Each row comes from the steps of one walk. Every step used is in the known rows, and no mark comes twice. Write the walk behind each row, first mark first.
In the rows, 128 means zero.
Known rows
sabim/zosu/vusi/lisil/kider/fevip: [127 143 127 101 119  78 102  99 121 154  79  88  74 124  97 175 119 106
 186  41 103  81 129 131  90 107 101  72 138 165 136 124 144 106 155  94
  60 164 131  99 112 113 146 181]
lisil/lopo/vate/dobu/kider: [145 120 144 122 108 110 135  83 152 143  87 130 128 144 141  84 133 106
 122 121  94 102  91 155 107 141 150  92 124 113 161 154 157 141 162 109
 129 183 133 128 147 164 144  90]
lopo/lisil/vusi/butin: [ 89  99 111 151  75  75 150 107 104 155  82  97 122 112 153  84 133  91
 113  98 146 125 129 129  71 150 157  86 148 132 136 110 174 149 172 146
  84 191 156 117 150 107 192 124]
kider/lisil/lopo: [168 131  99 114 124 105 149 126  96 166  86 124 135 115 129 112  96 121
 144 148 135 122 107 141 127 131 122 128 155  97 120 129 133 167 124 129
 138 176 165 139 101 135 127 149]
lisil/lopo/pinuf/vate/dobu: [137 153 132 127  84 126 135  91 147 123  89 113 117 126 175  79 144 107
  95 152 124 106 114 177 117 161 198 104 155  88 157 155 183 167 161 125
 146 211 127 149 162 146 154  99]
pinuf/vate/lopo/lisil/kider/fevip: [153 173 110 140 130 156 166  66 140 161  61 122 125 134 141 117 116 120
 130 126 116  62  82 151 110 149 189  83 139 112 139 120 169 135 198 168
 153 242 129 113 146 108 166 142]
vate/lisil/vusi/butin: [ 83  94 107 151  98  75 175 110 101 157  96 104 112 119 158  90 132  91
 146  94 145 121 127 130  81 155 154  95 152 130 132 115 179 145 165 149
  78 191 167 132 139 103 171 124]
vate/lopo/lisil/vusi/butin/dobu: [ 99 111 113 162  79  47 169  99 112 146  60  91 104 102 191  69 103  80
 143  95 144  96 133 138  73 154 157  75 171 117 145 118 199 153 203 154
  84 217 172 102 153 126 179 130]
vusi/lisil/lopo/pinuf/vate/dobu: [131 164 130 127  64 112 126 100 137 107  69 126 111 128 163 101 139  95
  97 135 130  97 124 185  96 160 193 104 155  89 173 169 199 180 149 109
 141 228 130 142 180 161 177  98]
zosu/vusi/butin/dobu/kider/lisil: [110 108 149 116  91  19 149 109 108 138  93 103 113 103 135  91  87 101
 160  75 109 132 151 110  89  97  66  85 141 159 143 124 130 136 151  83
  77 132 144 130  92 151 103 167]
vate/lopo: [141 136 111 131 140 129 140 115 152 134 111 138 124 138 146 111 117 124
 132 143 139 107 124 146 121 137 143 118 141 114 128 130 147 140 133 135
 144 157 136 123 137 135 123 128]
lisil/vusi: [113 105 111 143 108  97 152 129 109 149 114 106 109 136 145 115 111 114
 132 106 115 107 126 129 109 139 123 107 130 130 118 125 155 130 145 149
 106 157 133 131 139 118 151 118]
sabim/zosu/vusi/butin/dobu: [ 95 110 148 113  87  21  96 109 131 127 114  81  73  82 150 107 114  85
 174  54 132 129 187 134  88 102 115  75 157 161 150 140 154 120 160  66
  32 120 149 101  99 129 122 163]
dobu/kider: [124 117 149 121 134 111 136 116 143 134 128 122 124 144 115 115 125 131
 132 111  93 112 114 120 116 118 109 104 107 147 138 128 114 116 132 121
 139 128 115 122 134 144 114 129]
sabim/zosu/vusi/butin: [ 98 111 131  94  95  50  93 102 143 145 115  96  89  96 128 112 138  92
 149  67 145 131 178 143  79 105 129  81 147 162 142 129 139 125 135  67
  49 121 137 112 103 118 133 155]
vate/dobu: [133 108 140 129 117 138 126 112 134 113 103 136 140 130 151 130 139 130
 137 128 122 146 106 123 118 135 145 127 136 120 146 135 147 123 147 113
 116 138 130 134 144 127 133 103]
kider/fevip: [139 138 115 134 151 150 141 120 115 134 118 112 133 132 113 150 137 124
 146 114 113 112 114 118 143 114 105 146 142 129 109 108 115 118 137 149
 133 125 126 134 133 117 130 137]
zosu/vusi: [112 127 127 122 112  91 113 128 136 141 124 115 100 116 134 122 112 108
 124 105 132 124 152 130 113 134 120  97 130 143 132 139 131 133 116 111
 104 116 122 132 115 134 137 131]
vusi/zosu: [127 123 134 138 111 105 127 145 138 138 116 125 121 115 138 142 113 126
 134 123 141 116 145 149 107 105 111 106 136 126 121 115 119 136 124 110
 109 140 124 118 138 115 126 146]
zosu/vusi/lisil/lopo/vate: [126 165 107 119  84  59 110 122 133 150  85 121  83 113 132 107 107  79
 113  95 137  94 158 181  94 154 135  82 135 116 156 169 172 176 117 103
 105 178 141 124 131 168 185 118]
kider/lisil/lopo/pinuf/vate: [158 173 107 114  89 111 155 103 113 148  92 120 127 112 143  72 111 113
  96 168 130  92 125 177 115 135 162 120 156  71 130 145 162 194 145 136
 160 220 146 154 128 141 136 137]
sabim/zosu: [132 122 133 104 121 113 105 110 140 130 127 107 121 116 123 122 144 120
 155 112 122 115 140 136 113 110 140 110 136 129 139 134 136 117 136 101
  97 131 134 110 123 116 112 139]
pinuf/vate/dobu/zeven: [136  99 152 115  96 136 140  80 143  77 103 137 162 144 149 118 152 126
 128 137 103 148 100 134 125 126 151  95 133 124 179 139 163 127 161 116
 153 145 105 155 162 148 118 118]
zeven/dobu: [135 105 135 130 120 118 133 105 142 130 130 116 146 122 145 116 137 135
 135 117 106 132 115 123 114 103 106 116 137 125 151 110 119 119 110 145
 141 134 109 142 114 126 134 153]
lisil/lopo/vate: [149 152 108 130 115 112 125 114 133 155 108 125 116 119 132  96 123 101
 114 135 128 100 128 170 124 145 153 115 138 101 131 149 149 154 141 129
 131 171 145 129 124 150 156 112]
fevip/pora: [156 146 124 130 137 153 143 145 111 118 128 107 129 144 125 155 147 127
 117 130 131 115 110 124 140 144 125 151 125 123 111 127 102 108 133 136
 137 119 141 136 124 146 105 109]
vate/lisil/kider: [120 126 134 140 131 124 152  99 121 162  97 131 112 133 137 119 114 134
 158 120 125 113  86 125 112 160 165  90 127 127 144 130 151 117 174 144
 115 195 150 117 118 111 140 139]
sabim/zosu/vusi/butin/dobu/kider: [ 95 101 169 107  94   4 103 101 146 132 114  75  80  99 136  98 109  90
 177  39 101 113 175 123  75  87  94  55 138 182 161 138 138 107 161  60
  37 115 132  99 105 143 111 160]
butin/dobu/kider/fevip: [139 124 152 148 143 103 150 112 116 119 119  86 126 139 121 137 116 121
 174  85  73  91 106  99 140  96  70 118 129 154 129 112 118  98 163 140
 122 121 123 118 135 147 107 141]
lopo/pinuf/vate/dobu: [122 142 150 131  81 147 135  91 160  97 110 133 130 130 170  91 157 121
  89 146 115 111 123 156 109 139 191 120 138  90 160 150 183 150 166 121
 143 179 109 151 164 133 139  99]
butin/sabim/zosu/vusi/lisil: [ 90 125 136  93  91  21  85 125 149 124 130  84  63 128 109 127 142  88
 168  65 127 125 166 152  86 112 123  82 156 143 158 139 159 135 143  59
  47 125 144  81 147 129 139 159]
lopo/pinuf: [115 148 135 133 112 127 120 112 145 119 133 118 114 132 134 108 141 126
 101 145 124 110 130 144 116 135 140 126 138 102 125 126 142 141 139 140
 135 151 126 142 144 134 137 130]
kider/lisil/vusi/butin: [119 100  94 126  92  66 177 124  76 159  87 121 136 121 136 101 104 109
 137 102 137 131 127 126  89 116 107 123 155 132 105 100 153 154 156 124
  85 176 169 140 106 106 137 149]
pora/fevip: [144 145 132 115 135 156 150 147 109 131 152 116 143 145 128 149 143 128
 106 131 129 125 122 114 136 133 131 133 134 145 128 109 107 118 136 136
 130 110 140 128 112 146 121 115]
zeven/dobu/kider/lisil: [152  94 146 108 122  98 166  88 131 145 110 124 169 139 122  99 116 142
 147 118  72 119  90 103  98  74  73 112 119 125 156 101 104 132 115 136
 152 153 116 149 100 134 101 175]
butin/dobu: [127 127 145 145 113  97 127 130 120 111 126 112 114 114 150 122 109 121
 156 112 117 124 138 119 135 124 113 122 139 130 136 137 140 123 158 131
 110 127 137 120 124 141 115 132]
kider/fevip/pora: [167 154 107 138 156 172 156 137  98 124 124  87 133 147 106 174 158 120
 135 118 120  99  95 118 155 126 100 167 140 128  93 103  91  97 141 155
 137 118 140 140 132 132 109 122]
dobu/kider/fevip: [136 128 136 133 156 130 147 112 130 136 121 106 136 152 100 143 135 129
 145 101  83  99  99 110 132 100  86 123 120 153 120 100 105 104 140 138
 144 126 110 133 141 134 116 139]
pinuf/vate/dobu/kider: [133 116 163 116 107 130 147  89 156 106 108 137 142 145 150 102 142 126
 116 119  86 118 107 131 109 127 161 103 102 141 172 150 151 129 160 104
 140 157 101 134 159 147 119  96]
zeven/dobu/kider/fevip/pora: [168 119 135 134 156 147 171 105 126 124 125  72 152 159 110 152 163 128
 146  93  65  87  68 101 134  88  60 134 126 145 129  79  64  75 127 162
 160 125 107 147 124 144 103 150]

Which walk is each row?
[111 162 144 141  98 135 158  81 146 148 105 126 102 132 153  84 135 127
 113 137 118  77 102 156  99 168 211  83 130 100 155 144 181 141 186 153
 139 236 127 135 141 118 150 135] | lopo/pinuf/vate/lisil/kider
[107  83 156 107  77   6  96  92 128 102 110  72  97 102 135 108 129  84
 185  54 120 145 167 127  91  87  85  49 167 167 173 125 146 107 164  69
  49 102 139 120 110 143 110 186] | sabim/zosu/vusi/butin/dobu/zeven
[100 112 138  98 114  44  89 116 160 140 150  73  74 125 121 111 145  98
 165  81 125 133 154 143 104 111 133  82 160 141 146 132 139 120 150  73
  53 109 142  88 128 115 123 159] | butin/sabim/zosu/vusi
[127 146 135 129 113 106 125 128 110 139  88 139 109 143 107 163 104 138
 146 101 123 111 112 130 104 138 127 102 114 142 143 129 144 116 146 112
 109 180 130 106 125 127 149 152] | vusi/lisil/kider
[119 141 128 133 115 137 160 106 130 133 120 136 129 118 157  90 141 111
 125 133 137 110 123 147 115 154 197 116 130 108 161 154 171 155 153 145
 145 184 131 138 146 125 139 110] | pinuf/vate/lisil
[141 161 124 132 107 136 153  76 151 158  70 145 119 128 156  91 108 128
 114 139 130  77  99 157  95 164 215  71 129 109 161 143 182 148 190 150
 153 245 130 107 139 122 163 130] | pinuf/vate/lopo/lisil/kider
[ 96 109 134 109 114  48 103 115 138 125 141  89  99 128 106 110 167 102
 167  85 143 150 151 144  95  95 140 108 166 143 136 106 137 111 170  62
  50 127 155  85 130 102 118 167] | vusi/butin/sabim/zosu
[132  91 158 121 124 104 141  96 156 130 130 113 146 141 128 107 135 135
 138 105  75 114  99 109 104  86  86  94 115 148 166 105 103 105 115 136
 151 133  95 138 122 135 124 156] | zeven/dobu/kider
[178 102 119 108  88 114 150  67 115 124  62 137 170 137 140  90 128 110
 138 152 110 134  76 152 116 121 124 102 163  76 163 134 165 165 164 114
 143 189 158 165 130 154 119 135] | kider/lisil/lopo/vate/dobu/zeven
[120 147 115 144 112 112 141 100 132 155 103  94 102 116 157  77 135  96
 125 150 144  95 109 166 108 174 180  98 170  78 148 139 167 168 148 162
 136 204 158 140 146 137 165 120] | vate/lisil/lopo/pinuf
[107 164 114 124  75  58  99 130 134 140  90  95  64 116 137 108 111  80
 106 109 138  93 152 174  88 160 129  81 158 114 147 151 162 178 113 112
 109 179 141 134 142 163 181 133] | zosu/vusi/lisil/lopo/pinuf
[119 161 137 129  96 132 135 108 151 113 133 125 119 129 144  90 143 121
  80 145 120  92 140 163 117 133 174 122 131 102 142 143 161 151 145 139
 152 173 105 144 151 136 135 119] | lopo/pinuf/vate
[152 122 136 120  96 101 152  81 133 149  67 113 137 138 146  77 119 113
 125 151  93 109  78 137  97 135 129 102 153  86 142 132 151 164 153 121
 144 205 149 151 135 152 121 131] | vate/dobu/kider/lisil/lopo/pinuf
[136 139 151 128  88 107 143  83 156 125  94 110 115 140 159  71 139 107
  95 134  90  91 102 167 101 150 178  81 133 109 169 155 169 154 164 118
 156 203 111 143 167 163 144  94] | lisil/lopo/pinuf/vate/dobu/kider
[145 160 114 125 124 130 149 107 153 127 111 150 121 135 155  95 123 125
 109 140 137  95 136 164 118 138 174 117 132 112 142 148 161 150 143 132
 163 179 119 130 143 135 129 115] | pinuf/vate/lopo
[125 140 132 141 115 133 148  77 136 164 102 142 116 133 135 100 132 126
 139 119 119  91  94 148 105 162 181  92 119 104 149 145 173 128 190 145
 109 213 147 119 120 120 146 129] | lopo/vate/lisil/kider
[162 168 113 134 142 149 151 138  83 128  84 102 117 166  87 207 134 132
 153  84 112  81  78 120 129 134  96 141 126 145 104 105 105  84 160 142
 120 169 145 117 128 135 125 146] | vusi/lisil/kider/fevip/pora
[159 149 111 150 165 171 176 107  93 159  95  92 119 153 116 172 146 126
 165 104 117  86  55 111 139 160 137 129 142 127 112 106 114  81 188 170
 123 184 159 133 117 116 118 131] | vate/lisil/kider/fevip/pora
[ 92 113 130 129 117  65 126 137 124 123 144 102 107 139 110 119 154 111
 142  98 149 166 137 135 111 115 128 124 157 141 122  97 127 116 158  86
  81 121 152 105 140 114 136 154] | vusi/butin/sabim
[104 123 110 144  96 105 183 106 117 155 106 112 113 130 170  75 126  99
 125 115 125  90 124 148  98 166 191  93 129 111 150 149 195 158 173 163
 120 210 141 137 154 118 165  99] | pinuf/vate/lisil/vusi
[130 101 106 137  86  71 174 139  96 175  86 113 130 118 150 124  81 121
 140 114 127  94 133 142  85 100  87  98 148 105  99 103 142 161 143 122
  89 191 153 132 130 105 130 152] | kider/lisil/vusi/zosu
[145 168 114 131 127 114 138 134  94 144  80  89  83 151  99 202 123 109
 151  64 112  76 102 122 118 139  86 112 129 157 110 114 109  93 149 122
  99 154 139 125 116 139 139 147] | zosu/vusi/lisil/kider/fevip/pora
[111 183 120 116  64  61 112 119 138 133  88 107  66 113 146  92 115  78
  86 111 135  77 166 196  88 156 163  76 147 109 164 167 185 189 121 110
 131 204 121 139 149 168 184 126] | zosu/vusi/lisil/lopo/pinuf/vate
[130  92 161 124 123 124 135  97 149 118 106 132 138 149 139 120 140 130
 141 115  94 134  96 111 112 125 127 107 112 139 158 135 133 115 151 107
 127 133 115 129 149 139 118 108] | vate/dobu/kider
[134 153 111 134 114 120 159 110 122 158  99 120 112 113 161  79 128  97
 131 139 147 102 116 167 117 171 201  96 146  99 163 163 178 173 146 145
 147 208 146 136 139 139 165 108] | pinuf/vate/lisil/lopo
[102 114 118 155  79  85 180 121 125 166  99 107 106 115 182  92 111 101
 126 106 134  76 140 168  77 136 174  69 138 113 143 135 189 165 163 144
 102 223 134 127 164 107 165 111] | pinuf/vate/lisil/vusi/zosu
[ 73 130 118 149  65  79 179  91 120 142 103 102  95 122 175  53 152  85
  96 105 140  91 141 167  69 160 204  87 156 106 147 132 209 170 188 157
 104 230 144 147 161 113 179 117] | lopo/pinuf/vate/lisil/vusi/butin
[123 182 117 125  78  98 126 118 126 122  94 121  97 127 140  98 128  97
  92 133 138  83 145 192 103 151 174 111 145  97 156 160 184 185 133 132
 152 215 127 132 161 160 175 120] | vusi/lisil/lopo/pinuf/vate
[138  73 128 121 101  67 190  87 115 165  94 106 152 147 139  90 100 127
 151  98  62 101  91 103  82  83  65  87 127 128 148  93 126 136 133 151
 133 179 124 148 110 125 123 164] | zeven/dobu/kider/lisil/vusi
[175 131 108 116  99 127 152  86 119 154  65 142 151 120 155  89 121 109
 128 147 128 122  96 159 112 140 157 128 157  69 139 153 168 171 160 113
 124 203 169 149 119 141 130 113] | kider/lisil/lopo/vate/dobu
[125 114 159 124  74 136 133  71 162  68 107 126 150 149 157  95 166 116
  97 149 101 126 103 148 114 130 163  95 148 101 178 136 175 141 170 127
 164 164  99 164 178 149 127 120] | lopo/pinuf/vate/dobu/zeven
[102 110 115 163  81  82 170 109 133 172  99 106 104 117 171  86 116 100
 126 108 133  65 133 168  72 138 158  77 141  93 131 134 186 165 172 144
  87 218 151 125 157 112 167 111] | lopo/vate/lisil/vusi/zosu
[135  79 149 122 107 128 129  92 134  86  99 127 156 147 138 132 147 123
 145 132 108 161  88 113 125 122 117  97 149 129 164 121 140 115 156 121
 136 122 123 150 152 141 115 131] | vate/dobu/zeven
[104  85 102 105  89  13 150 107 100 158 111  76 105 129 118  92 131  94
 181  78 129 138 135 139  75  93 118 107 184 127 117  96 161 137 187  81
  32 170 186 101 125  86 121 176] | kider/lisil/vusi/butin/sabim/zosu
[103 111  94 151  91  74 166  94 125 160  65 109 117 118 168  72 120  89
 119 108 157  99 125 145  62 157 170  80 161 118 139 110 188 156 177 156
 100 214 167 117 155 111 191 125] | vate/lopo/lisil/vusi/butin
[144 141 124 141 151 143 141 108 110 157 100 110 120 145 101 165 117 140
 160  97 104 100  87 112 141 121 108 117 130 144 107  98 116  90 163 143
 121 161 126 120 113 107 134 156] | lisil/kider/fevip
[135 172 120 129  93 113 128 110 137 137 112 109 105 121 147  80 127 105
  90 151 128  86 134 185 121 147 179 106 152  92 137 148 162 164 144 138
 157 195 123 143 147 144 158 118] | lisil/lopo/pinuf/vate
[ 75 112 128 123 105  25 113 132 137 135 139  95  78 126 113 108 140  91
 140  79 151 164 159 139 101 116 121  95 163 153 132 105 134 124 146  70
  60 108 144 109 128 121 145 156] | zosu/vusi/butin/sabim
[109 102 117 157  89  74 148 146 115 160 105 101 104 122 154 131  95 115
 134 103 129  95 143 147  90 114 105  84 140 133 109 111 144 138 139 124
  85 165 132 119 147 110 151 131] | lisil/vusi/zosu
[121 136 130 139 121 134 150  91 142 139 121 136 130 122 149  86 151 111
 121 133 132 100 117 152 111 148 180 117 132  88 151 152 175 151 159 144
 124 180 146 131 138 131 143 106] | lopo/vate/lisil
[158 150 119 115  80 125 155  87 125 135  67 129 141 116 167  74 128 110
 105 165 126 114 104 170 112 144 182 117 168  62 149 150 182 190 163 122
 150 226 148 161 137 141 136 116] | kider/lisil/lopo/pinuf/vate/dobu
[166 137 127 134 166 154 160 129 112 126 127  82 132 167  96 165 154 124
 138 102  87  84  78 107 143 118  79 149 117 147 102 100  74  84 140 148
 148 116 124 134 137 148  94 124] | dobu/kider/fevip/pora
[146 119 134 106 131 109 160 109 116 143 106 134 148 141 110 111 106 142
 141 128  96 119 104 111 111 101  90 123 117 127 132 123 112 140 130 120
 142 146 133 139 112 138  95 149] | dobu/kider/lisil
[108 118 141 149 105  72 127 130 105 110 118 112 118 103 146 119 116 109
 152  96 137 142 154 119 118 114 109 123 146 146 130 123 139 118 160 107
  83 131 144 117 121 135 123 147] | vusi/butin/dobu
[103 105 122 158  75  82 149 123 122 167  81  91 113 106 167 109 109 103
 120 111 137  91 129 145  71 133 140  67 146 113 134 113 166 158 157 144
  88 202 143 109 165 103 183 125] | lopo/lisil/vusi/zosu
